In the rows, zero is written as 128.
Known rows, with every way that one mark hangs from another
K814[K454[K132 K450] K950]: [195 142 187 119  78  97 149 162 137  88 108 148 120  97 168 162 139 105
 162 146 113]
K934[K132[K454[K814[K950]]] K450]: [100 153 103  51 165 135 128  81 135 186 129  79 126 178  92  93 131 179
 148 104 126]
K814[K950]: [161 129 108 174  93  72  84 126 145 170 137 114  56 127 144 133 142 157
 139 122 141]
K814[K454[K450] K950]: [179 131 168 133  77  71  98 153 122 106 130 136  85  99 171 183 126 130
 155 100 135]
K934[K132 K450[K454[K814[K950]]]]: [ 95 160  90  82 171 138 108  91 122 174 123  78 132 180  82  78 160 162
 163 110 108]
K450[K934]: [130 115 113 200 137 125 121 118 135 144 154 154 127  94 131 113 116 116
  94 133 152]
K450[K454[K814[K950]]]: [127 101  77 126 118  94  49 120 122 153  93  73  89 161 111 119 182 169
 123  96 121]
K450[K454]: [ 93 109  89 163 158 110  78 135 114 105 137 126 117 132 109 110 138 130
  99 139 136]
K504[K132[K454[K814]] K450[K934]]: [ 91 121  96 107 196 212 193  99 125 118 147 169 182 148  89 133 129 105
  80 143 149]
K132[K454[K450]]: [106 104 128 115 152 133 117 142 130  90 140 169 127 107 132 125  93 150
  94 131 147]
K814[K454[K132 K450[K934]] K950]: [202 145 187 122  90 123 176 150 134  88 115 180 146  84 176 146 136  96
 167 136 115]
K454[K450]: [130 117 138 180 121 124 108 152 140 109 143 161 112  87 135 131 106 132
  98 143 138]
K454[K132]: [136 124 133 182 121 122 147 143 156 123 125 132 135 111 115 111 134 104
  95 193 126]
K950[K814[K454[K450[K934[K132]]]]]: [116 168 177 133 102 101 142 141 107 120 147 113 137 111 158 168  82  72
 160 144 156]
K814[K454[K450[K934]] K950]: [187 133 168 136  91  97 123 141 120 106 135 165 110  86 179 167 124 120
 161  91 137]
K504[K450[K454[K132 K814] K934]]: [102 123  94 138 175 218 162 125 129 100 111 169 206 111  97  91 150 105
 110 148 105]
K133[K814[K950]]: [148 125 119 155  51  67  93 138 137 185 137  87  27 162 161 164 105 175
 159  98 107]
K450[K454 K934[K132]]: [ 90 136 109 143 197 148 148 106 111 116 163 143 154 146  99  77 144  97
 133 152 137]
K132[K454[K450[K934] K814[K950]]]: [149  98 115  78 128 145 114 116 134 137 105 146 125 121 144 119 136 179
 123  79 134]
K950[K814]: [102 142 108 188  87  73  76 138 129 170 133  82  84 121 143 149  91 119
 122 152 162]
K504[K450]: [101 133 106 195 141 148 118 137 137 126 158 158 123  94 115 140 101 123
 100 145 142]

Rows
[128 119 144 141 137 159 144 118 139 146 126 120 150 122 105 111 140 124
 103 128 125] : K454[K450[K934[K132]] K814]
[111 134  70 108 144 133  65 108 122 165 105 101 124 145 108  94 150 184
 137  83 110] : K934[K450[K454[K814[K950]]]]
[ 98 130 126 122 186 141 169  97 128 133 167 143 146 142 110  94 114 112
 116 147 155] : K450[K934[K132[K454]]]
[147 115 122  79 152 163 170 110 130 129 124 157 136 159 121 125 152 135
 112 128 141] : K504[K132[K454[K450[K934] K814[K950]]]]
[119 122 109 154 172 170 163 129 128  89 126 178 184 112 117  70 148  92
 117 172 117] : K450[K454[K132] K934]
[139  95 127 164 117 155 109 131 138 139 112 138 144  92 123 124 131 142
  82 106 128] : K454[K450[K934] K814]
[ 98 113 116 108 173 142 148  90 129 154 139 101 149 155  94 104 136 127
  99 126 145] : K450[K934[K132[K454[K814]]]]
[136 116 177 140  74 110 134 159 109 102 145 137 111 115 171 196  68 118
 130  90 109] : K133[K814[K454[K450[K934]]]]
[ 92 116  98 125 181 151 123  98 114 142 126  91 158 165  80  86 169 115
 111 128 126] : K450[K454[K814] K934[K132]]
[ 95 132  88 113 164 172 116 121 131 130  95 116 184 135  86  76 145 143
 104 139  96] : K934[K450[K454[K132 K814]]]
[124 125 136  62 140 121 131 112 136 147 122  91 106 168 108 118 145 163
 140 121 131] : K934[K132[K454[K450 K814[K950]]]]
[134 156 178 138  72  97 134 171 122  96 109 115 142  96 165 176  88  75
 142 172 137] : K950[K814[K454[K132 K450]]]
[177 153 183 116 109 102 154 129 120 113 149 149 116 111 162 156 130 103
 180 111 135] : K814[K454[K450[K934[K132]]] K950]
[116 123 134 112 188 176 196 122 124  86 163 204 161 132 120 116 113  99
  92 166 156] : K504[K132[K454[K450[K934]]]]
[120 145 162 149  73  74  88 162 109 111 127 102 109  97 168 194  76  96
 135 133 156] : K950[K814[K454[K450]]]
[140  96 115  77 114 117  88 127 136 136  98 117 100 135 134 134 138 190
 117  88 131] : K132[K454[K450 K814[K950]]]
[127 113 176 138  61  86 111 168 110 102 139 107  87 127 163 211  70 128
 124  97 107] : K133[K814[K454[K450]]]
[154 114  94 116 135 154 134 117 134 136  83 125 156 140 117  78 192 132
 138 128 102] : K450[K454[K132 K814[K950]] K934]
[ 92 139 103 152 174 185 155 148 132  76 133 180 175 110 102 101 129 100
 122 181 111] : K504[K450[K454[K132]]]
[155 124 151 130  37  43  89 145 116 153 133  69  39 158 172 214 103 150
 164  79 108] : K133[K814[K454 K950]]
[185 120 144 123  77 135 133 148 164 142  75 117 122 117 131 118 169 151
 132 146  98] : K454[K132 K450 K814[K950]]
[144 111  95 113 119 122 101 131 138 136  76  87 125 159 106  99 195 145
 131 141 100] : K450[K454[K132 K814[K950]]]
[ 83 132 109 113 187 191 168  97 131 136 150 140 171 135  92 114 118 122
 112 128 141] : K504[K450[K934[K132[K454[K814]]]]]
[123 129  96 105 159 134 120  92 117 163 119  90 126 175  99  86 187 138
 155 110 120] : K450[K454[K814[K950]] K934[K132]]
[ 68 159 115  86 200 148 152  93 130 145 168 127 151 153  92  85  91 142
 126 142 140] : K934[K132[K454] K450]
[142 158 178 139  83 120 157 160 120  97 116 142 164  84 173 161  86  65
 146 164 138] : K950[K814[K454[K132 K450[K934]]]]
[161 150 188  99  68  96 159 140 113 134 149 115  83 150 175 185  96 127
 197  91  99] : K133[K814[K454[K450[K934[K132]]] K950]]
